Each row was made from one small tree. The marks that hang from a mark follow it in brackets, in the order of their numbers. Every link used is in the known rows. Write each row's tree.
Known rows:
Q916{Q227 Q286{Q355{Q987}}}: [  6.4  42.6 -10.0  26.6  14.4 -29.3  11.6  -9.6 -11.8 -17.2 -22.3  38.5
   4.5   4.2  -5.3  -3.3  61.1  21.6 -18.1  34.8  32.9  -5.0 -17.0]
Q317{Q165{Q726{Q286}} Q227}: [ -7.1 -25.2   9.2 -17.5  -4.9  25.9  -3.8 -14.1   2.1  42.7 -13.7 -35.0
  13.8 -17.6 -12.5  -9.3  -2.5 -13.8  49.8 -21.6   4.1 -47.8 -17.1]
Q227{Q355{Q286}}: [  7.5  26.0  17.6  19.4   8.5 -29.7   3.9   3.8 -11.6 -12.9 -14.5   5.4
  -2.9 -13.6  31.4 -14.7  -9.1 -13.8  -7.2   3.5  -5.5   8.2  -2.2]
Q317{Q227{Q355{Q286{Q726} Q987}}}: [-13.9  26.5  18.7  46.5  -6.7 -26.4 -19.1 -19.4 -26.2  -0.2  -0.2 -41.4
  15.9 -29.9 -27.4  13.4  48.2 -25.5  -5.4  23.0  48.7   3.4 -26.9]
Q726{Q165{Q317{Q227{Q355{Q286 Q987}}}}}: [  7.5  23.2  36.7   8.5   2.1 -14.8  -9.5 -17.0  14.6 -23.9  25.8  15.2
  -1.8  14.9   1.6  -6.9  19.8 -16.7  18.3 -18.9  33.2  28.4  17.5]
Q987{Q726}: [ 11.5  26.5 -24.9   1.0   1.3   7.1   0.6  -5.4  -4.8   3.1 -33.5 -12.8
 -18.8 -11.9  -4.5   7.7 -27.7  -7.8 -29.9   8.3 -18.7 -11.9 -26.8]
Q987{Q355 Q726{Q165{Q317{Q227}} Q286}}: [ 18.5 -27.8 -18.3 -37.8  -4.7  15.5 -11.3  -3.9  17.7  15.1  27.6  -5.3
  -5.7  23.3 -15.4  -9.4 -43.7  23.4  30.5 -52.4 -11.8 -37.0  43.6]
Q692{Q165{Q317{Q227} Q726{Q286{Q355{Q987}}}}}: [-28.2 -60.3 -19.7 -40.4  27.0  20.5  20.1   1.7  19.2  11.3  26.5  16.7
   4.2 -21.4 -13.3  28.6  50.2  25.0  46.3   9.2  49.7  -5.2  -8.7]
Q916{Q227{Q317{Q165}} Q286{Q726}}: [  0.8  -1.4  33.8 -10.2  -1.6 -12.5  -1.5  17.7 -20.6  72.4 -26.4 -18.0
  43.9  -0.5 -34.3 -15.7  42.4   6.9  10.5  12.8 -21.2  -5.5 -33.2]
Q987{Q726{Q165{Q317{Q227}}}}: [ 11.2   5.6  -4.1 -31.2 -11.1  22.1  -4.5  -7.3  19.3  21.2  -5.4   4.6
   1.8  17.4 -31.8  -3.8 -22.4   9.1   7.9 -30.5  -8.3  -9.0  -3.0]
Q916{Q286{Q355{Q987}}}: [ -0.5  33.5 -10.2  34.0  13.8 -28.0  15.0  -2.6 -11.5 -32.8  -6.8  22.1
 -17.2 -18.7   6.6   5.9  42.9  -0.8 -15.1  51.1  15.3   5.2 -16.6]
Q692{Q165}: [-12.1 -33.8 -13.1 -13.7  17.4   9.8  13.3   6.9 -10.5  19.8 -39.8  21.1
 -29.5 -22.3  31.3 -12.3 -19.5   9.7  -8.2  -6.1 -27.4  -6.9 -22.3]
Q692{Q165{Q317}}: [ -9.3 -36.3   1.1 -46.7  29.2  13.7  27.5  14.2  12.1  28.8 -25.0  39.9
 -20.3 -17.9  15.9 -10.6  -7.3  17.7   8.0  -5.1 -21.5   9.6 -20.3]
Q165{Q317{Q227{Q355}} Q726}: [-24.9 -11.1  35.3 -32.1   7.0  29.0   7.1 -18.8   8.9  39.9  10.8  27.9
  44.9   1.5  -6.7  -6.7   7.9  11.1  27.9  12.5  14.9   5.0 -16.9]
Q987{Q355 Q726}: [  7.3   0.9 -26.8  -9.0  -3.5  12.0 -17.2 -22.4   3.4   8.5  -9.8  -4.2
 -25.9  -5.9   4.2 -10.1 -41.9  15.3 -32.1  -3.5 -28.3 -28.1  -1.5]
Q916{Q227{Q317 Q355{Q987}} Q286{Q726{Q165}}}: [-12.7   4.6  35.5  34.0  -4.8 -19.6 -15.3  12.9 -38.2  -2.3  16.1   3.6
  44.3  36.6   3.3   3.7  29.0  -1.2 -20.0  25.2   0.3  31.5  10.8]
Q916{Q227{Q317} Q286{Q355}}: [ 12.6  20.0   3.4 -13.2  20.2 -37.9  29.6  20.5 -14.3  35.3 -10.2  43.5
  36.6  11.9   1.6  -8.0  36.8  38.5   4.6  24.6 -10.2  21.3 -18.9]
Q286{Q355{Q987{Q726{Q165}}}}: [ -1.1  11.1 -38.8  25.8 -20.7   9.8  -8.9  -7.6  10.5 -47.9  10.9   3.0
 -31.6  10.9   5.2  16.3 -17.1   6.1 -50.9   9.8   1.2  15.6  13.2]
Q317{Q165{Q726} Q227{Q355{Q286}}}: [-15.0 -10.1  45.7   1.0 -19.5   8.7 -28.8 -26.9  10.8  30.4   3.6 -18.0
  25.9  -9.3 -12.4 -25.3  24.5 -13.6  32.0 -13.8  20.2 -21.7 -10.4]
Q227{Q317{Q165} Q355{Q987}}: [ -4.6   1.4  38.8  22.5  -1.5   4.6   1.6  -4.4   8.6   7.6  23.2   1.9
  -7.3   5.1  37.5  -4.2  -6.2 -31.7 -22.4  16.0 -23.9  85.1   6.3]
Q726{Q165{Q317{Q227{Q355{Q987}}}} Q286}: [  3.7  -3.6  17.0   9.4   7.6  -0.2  10.1  -0.1   1.5 -21.0  33.5  15.3
   3.3  24.2  20.7   0.4 -14.2 -16.0  26.2 -21.5  16.3  30.8  42.7]
Q317{Q165}: [  2.9   1.3  12.3  -1.3  -7.3  13.5   5.4 -11.0   6.7  26.7 -36.1  -2.0
 -19.2 -16.9  17.0 -26.3 -21.3  -9.4  -8.9  -8.3 -34.6  -1.8 -17.4]
Q916{Q286{Q726{Q165}}}: [-11.6  -4.6   6.8  14.8 -11.9 -10.0  -9.1  16.9 -40.2  -2.1 -27.8 -15.2
  15.1  -8.7  -3.3 -10.5  -3.4  -4.6  -3.6  18.3 -26.5 -45.4 -12.2]
Q286{Q355{Q987} Q726{Q165}}: [-24.7 -10.9 -22.9  27.3 -24.3   5.6   1.8  -2.7 -14.2 -22.7   3.6  -9.0
   0.5 -14.4   5.5  13.1  -2.2  11.1 -42.7  28.9  -1.2  10.3  -2.8]
Q286{Q355{Q987} Q726{Q165{Q317}}}: [-21.8 -10.7  -9.5  -8.1 -10.5   8.3  16.1   4.2   6.7 -12.8  18.0   9.7
   8.1 -11.1  -7.0  15.1   9.7  19.4 -25.6  28.5   1.6  26.8  -0.2]

Which tree is each row?
[  6.8  13.8 -36.8  23.9  17.4 -19.2  31.4   7.8  -8.0 -35.3   1.9   0.9
 -22.9 -22.8  28.9  22.0  -1.3  -3.5  -8.9  23.2  12.6  15.0   1.6]  Q726{Q286{Q355{Q987}}}
[ 21.6  15.6 -39.9  28.0  -0.5   5.0 -11.8   4.9  -6.2 -55.4  -1.9 -34.1
 -42.2  13.1  12.8  25.5 -40.5 -32.3 -19.7 -14.2  -2.9 -13.6  19.7]  Q355{Q987{Q726{Q165 Q286}}}
[ 23.0  -0.7  -1.7 -38.4  -8.6  -0.5 -31.0 -22.8  31.3  12.6  19.2  -3.9
 -11.9  13.8 -36.6 -18.6 -13.5  21.3  23.0 -52.5   2.7 -39.0  19.7]  Q987{Q355{Q286} Q726{Q165{Q317{Q227}}}}
[-16.3 -20.6  -8.9   4.9 -10.5  18.7  -0.8 -23.0  15.1   8.9  17.0 -23.3
   4.7 -18.9 -16.3  12.4  34.8  -2.5  30.6   5.2  37.8 -15.2  -5.0]  Q317{Q165{Q726{Q286{Q355{Q987}}}} Q227}
[ 20.4  -1.7 -37.6   4.3  -4.8   4.3  -4.7  21.9 -10.4 -25.3 -12.7 -24.6
 -24.0  12.6  16.9   8.9 -62.7 -13.8  -6.4 -29.5 -28.0 -31.0  23.2]  Q987{Q726{Q165 Q286}}
[ -8.2 -15.0  52.0 -15.8  -1.5   1.8 -11.7   3.6  13.8  26.4  21.8 -14.6
  22.4  -3.1  17.3  -9.6   0.9 -21.5  16.7   4.7 -17.1  27.4  -7.9]  Q227{Q317{Q165{Q726}} Q355{Q286}}
[ 14.5  25.4 -14.3  14.8  -4.1 -18.4 -10.2  11.8  -0.8 -20.7  20.1  18.4
   7.2  41.0 -15.8  15.4  33.1  20.3 -24.5  13.4   7.0  25.2  10.1]  Q916{Q227{Q317} Q286{Q355{Q987{Q726{Q165}}}}}
[ 10.1 -15.2   0.6  -9.7  -8.9   8.3  -1.2  19.5   5.7   1.5  27.4   3.8
  14.2  32.5  -2.5   1.5 -36.5   0.1  24.4 -37.1  -2.7   5.7  47.6]  Q987{Q726{Q165{Q317{Q227{Q355}}} Q286}}
[ 28.6  40.2  -8.1  -6.1   7.5  -7.8 -16.9  -3.8  28.7 -48.6   3.5 -15.4
 -39.2   7.0 -19.4  17.2   1.7 -24.1 -10.9 -12.8  15.1   1.2  -2.6]  Q355{Q286 Q987{Q726{Q165{Q317}}}}
[-10.2 -10.7   4.5 -25.4  -7.0 -13.4  13.6  26.2  -8.5  24.1  -7.9  38.5
  51.7  14.1 -29.1 -15.3  38.8  55.1   4.3  13.9   2.7 -24.8   3.6]  Q916{Q227 Q286{Q355 Q726{Q165{Q317}}}}
[ -8.7   4.6  30.9 -15.8   8.7   3.3  20.4  -7.0   4.1  38.8   0.9  36.2
  26.3   0.9   1.2 -16.0  -0.2   9.7  17.0   1.6   0.6  31.3  -4.1]  Q165{Q317{Q227{Q355}}}
[ 15.5  49.4  -5.4  44.9   3.8 -23.4 -23.5  -9.0   0.4 -49.2   3.0 -24.3
 -28.8  -5.8  -0.2  17.8  12.5 -37.8 -36.0  18.7  28.3  15.7  -4.3]  Q227{Q355{Q286 Q987{Q726}}}
[ 23.3  41.2 -20.8  27.6  -3.5 -11.5 -31.3 -12.0   5.3 -58.7  -9.7 -33.5
 -48.4   3.2  -6.0  14.9  -9.5 -33.0 -28.7 -12.6  12.3 -15.3  -5.9]  Q355{Q286 Q987{Q726{Q165}}}
[-12.4 -16.5   7.3 -31.0  -4.6  15.6  11.9  13.1  -5.5  19.6 -13.9  -0.5
  17.6  -8.7  -4.9  -4.5 -26.4   9.0  -4.5   1.8 -29.3  -6.5 -11.4]  Q286{Q726{Q165{Q317}}}
[ -5.4 -15.8  42.2  -0.5  -6.9   6.7   9.7  12.4   4.3  39.0  11.7  11.7
   8.2   5.4  39.5 -21.9 -30.0 -10.5  -7.9   2.2 -52.1  69.2  10.4]  Q227{Q317{Q165} Q355}
[ -4.5   5.3   6.1   9.2  -9.5 -11.0 -11.6   8.8 -39.3  14.2 -43.1  -1.1
  35.2  13.2 -14.7 -19.9  13.5  21.0  -6.4  -0.3 -10.3 -57.1 -13.7]  Q916{Q227 Q286{Q726{Q165}}}
[-16.5 -40.1  -5.0 -17.2 -15.0  19.8   6.1  -5.7  11.7  39.2   8.4 -14.4
  24.7 -17.8 -11.8  -5.8  11.7  15.5  43.5  -8.7  11.2 -32.4  -2.9]  Q317{Q165{Q726{Q286{Q355}}} Q227}
[  4.8  -3.5 -33.6  25.2  -0.3 -10.2  18.7  10.7  -4.9 -52.2  14.4   7.0
 -24.6   2.6  43.1  11.8 -24.5  -0.7 -10.6  -2.8  -2.1  10.2  30.3]  Q726{Q165 Q286{Q355{Q987}}}
[  0.4  19.4  -3.0  28.8  -8.9 -15.6 -19.2  -5.7 -18.9 -34.7 -17.3 -46.7
 -16.2 -21.8  -7.2  12.2   7.1 -26.1 -19.8   6.4  10.4 -20.4 -20.3]  Q355{Q286{Q726{Q165}} Q987}
[ 10.1 -22.9 -20.4 -31.9   7.9  -7.0  40.0  34.7  11.9 -11.2  16.3  35.8
   1.3   5.6  30.9  -3.2 -37.4  27.5  21.8 -16.0 -24.1  10.3  37.0]  Q726{Q165{Q317} Q286{Q355}}
[ -5.4 -34.8 -10.8  -0.1  19.6   7.8  -2.1  14.1   8.5  -2.3  26.4   2.8
 -16.9   5.4 -12.8  26.0  20.8  -8.3  17.1  -8.3  34.6  23.6  24.3]  Q692{Q165{Q317{Q227{Q355{Q987{Q726{Q286}}}}}}}
[ -3.2 -26.2   2.2 -16.6   1.6  25.6   1.7   1.6   4.0  17.2 -17.4 -26.9
  -1.4 -17.6  15.0  -4.6 -23.1 -16.5  26.7  -6.9 -16.9 -40.7  -8.6]  Q317{Q165{Q726{Q286}}}
[ 11.0  23.8  -6.1  -8.3  -4.9  20.8 -13.7 -24.3  22.6  -7.5   6.4  -4.3
 -18.3  17.3 -34.7  12.8  -0.4  -9.5  -4.1 -16.0  17.7   8.2  -5.9]  Q355{Q987{Q726{Q165{Q317{Q227}}}}}
